Each row comes from the steps of one walk. Every step used is in the known rows, and no mark comes twice. Write the walk behind each row, first mark first.
In the rows, zero is written as 128.
Known rows
u > f > e > d > g: [158 145 125 129 117 129 103 160 127 116 100 111  98 125 106 146 131 154
 178 109 150 104  35 154 144 119 174 107  83 116 155 135 147 127 138 116
 136 141 139 114  70]
e > d > u > f > y: [161 204 115  84 156 122 146  58 128 147 132 105 113 143 120 130 129 124
  99 115 133 102 157 152 127  66  93  64  89 115 177 141 153 130 140  83
 148 153 126  99  99]
e > d > u: [156 146 107 126 154 121 130 105 137 148 137 100 117 143 118 127 129 137
 122 132  92  69 126 135 171  98 159  98  95 105 175 126 124 117 155 123
 141 148 131 117 145]
u > f > k > d: [180 135 132 116 145 133 128 110 133 133 135 121 136 140 138 133 162 124
 123 133 140 114 108 124  94  96 108  94 123 143 121 139 113 138 160 106
 125 117 131 146 101]
k > d > f > e: [166  94 120 123  42 125 146 142 124 133  89 105 114 161 151  91  82 114
 176 116 121 120  66 112 175 143 194  98 135 117 108 121 112 143 125 123
 133 129 139 142 128]
p > c > y: [101 153 146  99 114 128  92 101 147 125 165 114 148 128 143 132 114 117
  93 163  66  81 111  94  78 137 102 129 126 103 135 130  98  92 133  94
 124 116 125 106 194]
y > g > f > e > d: [119 126 144 150 134 109 107 118 111 108  91 116 102  96 131 146 116 162
 182 131 141 126  90 142 148 135 134 153  90  87 159 115 120 146 118 155
 133 122 130 116  93]
p > f: [144 161 142 173  77 120 116 108 132 113 152 107 156 160 153 146 133 131
 137 144  69  58 123  89 163 106 155 101  94 106 184 111  96 136 127  75
 139 116 125 118 112]
e > d: [147 147 112 160 139 133 103 129 142 125 153  94 106 149 131 132 162 141
 163 147  91  41  98 133 144 101 149 117 107  66 146 118 122 128 160  92
 140 128 137 117 138]
y > c: [118 122 146 138 136 136 122 133 154 109 166 113 125 113 122 165 147 169
 183 145  61  91 152  83  79 120 127 150  95 105 130 126 100 119 124 122
 119 122 114 122 174]
g > k > d > e: [130  68 101 139  60 149 130 159 133 148  97 122 144 141 149 111 118 113
 115 131 134 122 176 111 137 110 216 147 197 105 145 124  83 130 151 177
 117 121 128 164 193]
k > d > f > n: [158  99 113 141  29 125 146 164 123 137 105 116 114 177 142  90 119 100
 159 123 101 122  67 111 165 153 175  86 140 148  92 132 123 146 132 118
 139 124 133 140 114]
p > c > y > g > k > d > f > u: [ 96 151 129  95 149 117 112  75 126 160 123 139 159  81 155 135  69 104
  25 156 160 199 169 114 102 164  72 126 184 143 119 158 100 113 110 150
 129 119 128 115 161]
e > d > g > f > n: [121 167 109 155 118 131 113 170 119 125 103 117  79 138 101 127 153 140
 140 126 119 117  55 159 173 123 169 134 121  95 150 132 169 134 134 132
 141 128 139 112  71]
c > n > g > k > d > f: [ 93  57 102 139 135 135 140 215 115 130 127 152 138 134 129 116 132  82
  72 123 198 187 106 124 149 184 101 135 183 170  71 119 133 120 113 159
 124 136 136 148 165]
u > f > k > d > g: [161 145 130 122 162 135 106 121 136 139 131 135 142 125 132 146 147 129
 114 122 146 140  88 135 127 110 128 113 126 154  94 145 136 129 148 124
 124 127 136 148  88]
n > g > f: [ 98 133 139 143 152 133 139 127 119  88 144 137 139 138 117 138 119 155
 100 111  98 118 134 122 124 135  98 171 121 127  98 115 124 120 108 132
 108 120 128 126 127]
p > g > k > d: [113 152 121 163 111 143  74 127 139 154 126 138 153 121 144 125 153 137
  95 137 151 119 151  95 132 125 188 179 174 130 149 123 104 134 123  87
 124 114 135 157 149]
u > f > y > c > n > g > k: [ 87 138 139  87 181 143 153 137 129 107 156 153 126  95 107 163 163 124
 108 119 201 199 200 129  17 120  14 131 142 164 123 142 155 120  98 109
 119 133 110 111 134]
g > f > y: [107 201 143 104 120 128 158  60 118 124 129 112 122 145 139 118 130 132
 115 128  98 111 194 126 109  71  75 129 117  75 152 114 141 155 109  97
 139 116 111 115 116]
p > c > n > g > k: [ 65  98 130 127 127 133 117 208 141 112 148 152 160 111 111 133 145 118
  60 152 158 147  97 111  72 176 101 165 197 145 153 123 101  88 123 131
 105 121 126 128 187]
e > d > g: [123 160 110 169 164 134  76 146 145 131 149 109 111 131 125 149 144 147
 152 134 102  71  75 147 186 118 173 138 107  80 114 126 151 115 144 115
 140 140 144 120 120]
u > f > y > g > k > d > e: [111 131 137 111  97 134 118  85 122 137  99 140 157 109 158 146 107 116
 110 112 181 174 206 129  92 101 106 119 148 144 104 143 119 144 118 142
 132 132 120 138 124]
f > e: [160  82 147 137  91 121 131 136 135 113 120 110 118 136 120 108 116 154
 250 131  86  66 101 125 131 127 205 143  87 118 165 111 108 130 137 142
 127 123 120 133 148]
c > y > g > k: [ 78  97 152 137 201 121  72  84 123 145 166 140 158  82 168 164 129 118
 117 152 118 132 213 121 116 140  80 161  97 153  98 129 113 116 123 183
 138 124 115 128 191]
f > y > c: [113 169 152 106 151 137 142  62 155 115 174 117 117 115 133 140 134 150
 208 140  84 105 215 110  54  83  92 140 106  94 129 131 141 128 111  84
 129 125 109 108 166]
n > f > k > d > g: [154 113 130 128 143 132 123 128 131 133 142 144 135 126 157 127 125 119
 117 120 112 143 127 158 163 153 125 111 138 116  88 136 147 127 155 143
 110 128 144 133  95]
k > d > u: [159 111 117 111 119 128 139 111 144 161 137 117 142 143 132 114  91 121
 115 120  90 110 134 103 170 114 164 112 124 131  94 122 104 120 142 138
 134 138 128 154 163]
k > d: [151 112 122 145 104 138 114 136 148 138 152 109 132 151 145 119 125 127
 155 135  93  78 106 102 142 117 150 129 133  92  67 114 101 131 147 108
 133 118 134 154 157]

Write each row's walk
[118 113 124 153 162 115 127 101 120 164 114 141 161  89 155 145 100 134
  87 135 166 186 199 127 158 142 113 136 158 157 107 143  98 150 115 192
 138 126 122 148 127]
y > g > k > d > f > u
[ 95 104 120  69 198 142 174 114 143 139 152 157 113  87 108 119 106 102
 125 119 201 227 227 130  65 128  69 149 179 157  99 138 164 109  98 136
 120 143 116 128 189]
f > y > c > n > g > k > d > u
[141 147 122 140  88 131 107  93 115 125  65 139 133 131 118  99 128 125
 109 133 139 139 116 109 135 122 218 173 158 130 167 123 119 142 118  99
 109 113 141 143 121]
p > g > f > k > d > e
[147 131  98 127 126 134 167 116 121 172 108 122 140 131 142 110 114 117
  68 132 158 162 197 127 151 112 138 110 189 129 154 140 101 152 131 161
 135 122 124 148 137]
g > k > d > f > u
[181 107 123 102 172 122 149  72 142 160 135 128 139 131 134 100 117 115
 138 136 112 121 152 130 145 100 166 113 134 155 144 134 116 123 161 150
 122 130 127 154 158]
f > k > d > u
[147  85 115 147  63 129 146 167 124 113 119 136 117 172 130  89 101 105
 157 107 119 145  65 123 158 177 165 109 148 178  52 137 138 128 119 121
 124 127 141 136 113]
k > d > f > n > g
[114  91 117 150 162 150 123 148 141 121 159 148 147 126 141 124 123 133
 105 115 154 139 168 128 119 138 135 174 188 139  80 128 113 114 134 147
 106 119 135 156 169]
n > g > k > d
[ 97 185 118 138 144 118 113  67 118 142 120 116 125 124 180 138 133 116
 107 135 166 139 187 155 152 104  97  99 140 101 171 140 150 149 120 112
 146 140 130 101 116]
e > d > f > y > g > k
[134  69 116 136 109 119 125 234 113 120 107 130  84 117 103 124 132 109
 176 125 158 138  36 177 177 192 137 107 100  98 127 111 172 123 139 153
 135 148 145 106  97]
c > n > f > e > d > g
[149 143 136  97 123 117 144 103 125 145 130 121 164 142 115 151 121 141
  75 111  83 105 147 104 140 103 117  84  66 177 154 134  99 122 132 141
 135 149 113 128 121]
d > u > f
[ 95 236 149 130 116 125 106  45 119 125 118 130 134 132 127 118 139 143
 106 128 116 113 172 109 114  96 121 166 113 108 161 116 148 150  85  41
 133 117 123 113 102]
p > g > f > y
[100 139 136 150  96 125 123 170 116 124 107 137 116 134 100 131 135 145
 138 117  88 139  88 133 170 139 169 154 111 144 127 127 152 133 113 167
 133 124 122 129  84]
d > g > f > n
[102 117 121 108 105 125 138 210 124  87  95 130  92 117  83 110 119 123
 113 141 184 150   4 139  88 176 114 152 175  92 177 117 133 101 118 103
 109 122 142 101 129]
p > c > n > g > f > e > d
[141  37 137 125  75 113 153 217 109 115 115 130 109 131 111 111 137 108
 190 132 125 118  79 145 136 188 115 102  89 120 135  99 133 130 137 157
 131 134 126 118 126]
c > n > f > e
[154 145 121 123  98 126 149 138 110 111  81  95  74 138 114 111 130 149
 171 128 132  98  78 145 141 103 162 129 115  54 209 111 127 148 135 123
 131 117 132 113  97]
g > f > e > d
[148 132 134 135 125 112 141  92 120 130 123 119 150 156 158 116 145 118
 133 142  84 100 134 123 155 119 151  94 111 157 174 134 117 140 137 135
 124 130 125 124 131]
d > f > k
[ 92  97 152 128 133 108 128 139 114 123 156 147 138 108 143 141 137  98
 143 136 132 146 161 147 121 174  19 106  84 126  69 109 158 135 114 133
 144 140 120 108 122]
c > n > f > y > g
[142  94 123 133 104 143 142 187 121 112 125 153 126 139 109 122 151 126
 120 103 174 164 113 136  81 147 121 123 158 199 105 148 128 126 137 137
 118 117 128 142  91]
u > f > n > g > k > d
[108 169 150  82 166 113 140  42 121 159 127 146 177  97 144 160 113 133
  63 108 151 177 251 132 113  87  70 101  97 191 168 148 123 133 112 160
 139 149 103 124 119]
d > u > f > y > g > k
[135  72 142 167 117 128 133 164 133  90 155 146 122 149  96 105 140 143
 221 120  84  94 102 140 108 166 168 156 104 194 100 130 139 110 132 140
 118 121 124 127 129]
f > n > g
[ 83 136 158 159 141 111  98 106 116 116 129 129 154 105 145 173 128 161
 112 136  91 125 141 101 147 133  86 161  85 117 107 113  99 142 106 161
 133 120 117 132 116]
y > g > f
[ 90  50 117 130 179 150 135 215 145 113 156 153 113  88 103 148 147 123
 136 137 186 194 137 104  64 171  87 176 181 140  72 125 125 105 113 152
 109 126 127 143 194]
y > c > n > g > k > d
[118  68 132 162 122 134 140 175 128 106 143 157 130 134 108 107 154 139
 180 121 123 127 156 147  95 156 169 167 150 199 150 137 130 115 135 168
 112 115 119 135 141]
f > n > g > k
[155 120 143 137  67 124 134 169 121 116 127 123 127 157 103 134 175 139
 167 125  93  90  87 118  92 126 129  92  76 180 146 136 117 137 142 120
 139 120 115 125  83]
u > f > n
[141 161 104 152 101 125 120 131 123 128 124  91 111 168 151 129 143 123
 118 136  99  70  83 127 181 117 145  80 110  86 156 127 126 138 140  93
 142 140 141 106 118]
e > d > f
[125 124 121 155 127 141  86 151 152 144 149 125 137 132 138 134 106 132
 141 121 100 109  84 114 185 133 176 152 135 106  32 122 131 119 132 129
 135 131 140 157 139]
k > d > g
[106 189 124 114 127 141 123  95 133 145 124 125 116 131 141 121  94 120
  99 110 133 158 134 131 164  99 117 146 157  77  53 124 164 142 108 109
 138 127 134 141 106]
k > d > g > f > y
[152 117 128 142 183 134 101 111 150 146 144 135 135 120 139 118 130 125
 165 137 121 123 104 142 158 117 181 149 145 133  91 135 142 122 153 144
 122 123 139 157 136]
f > k > d > g
[137 104 118  78  62 110 156 198 123 126  92 122 107 122  97 108 107 107
  92 139 147 142  38 143 123 186 124  79 143  99 219 124 124 102 143 122
 120 143 137  91 124]
p > c > n > f > e > d > u
[136 185 133 140 136 128 101  82 121 134 102 135 129 124 127 111 154 136
  99 139 142 135 113 108 128 115 159 170 149 125 158 122 127 146 117  71
 118 106 138 142 100]
p > g > f > k > d
[183  97 121 115  95 135 136 121 127 126  95 123 138 147 130 121 136 114
 135 127 134 118 110 124 102 104 166  97 132 148 131 140 104 133 158 134
 116 124 133 147 122]
u > f > k > d > e
[171 140 140  85 168 113 156  74 125 149 126 130 162 130 116 138 138 135
  89 122 103 123 162 126 124  92 121  82  76 198 192 144 111 124 148 151
 125 143 114 129 115]
d > u > f > k
[103 225 114 129 162 135 114  91 126 132 125 110  92 130 129 135 131 134
 111 123 134 119 126 163 163  82 116 133 129  51 134 127 185 138 120  94
 144 136 138 104  88]
e > d > g > f > y
[103 142 147  92 174 136 149 130 133  92 165 145 117 108  97 159 146 128
 147 118 165 168 151 123  25 130  15 122  99 159  78 137 163 117  95  84
 126 138 116 103 125]
u > f > y > c > n > g
[130 146 131 138 203 127 173  95 116 102 140 141 130 119  82 128 102 165
 106 116 115 139 177 146 115 129  87 171 119 140 108 126 130 126 105 150
 116 118 122 120 107]
n > g > f > u
[ 97  87 128  89 142 113 155 132 110 164 128 159 142  92 149 126 108  77
  67 121 194 220 211 153 140 166  33  98 148 147  97 123 152 136 118 172
 141 148 120 129 135]
c > n > f > y > g > k > d > u
[137 123 124 133 144 131 146 138 114  80 106 124  85 131 102 112 107 157
 167 108 150 123  84 160 129 138 144 163 124  99 147 117 146 123 118 128
 108 124 141 110 102]
n > g > f > e > d
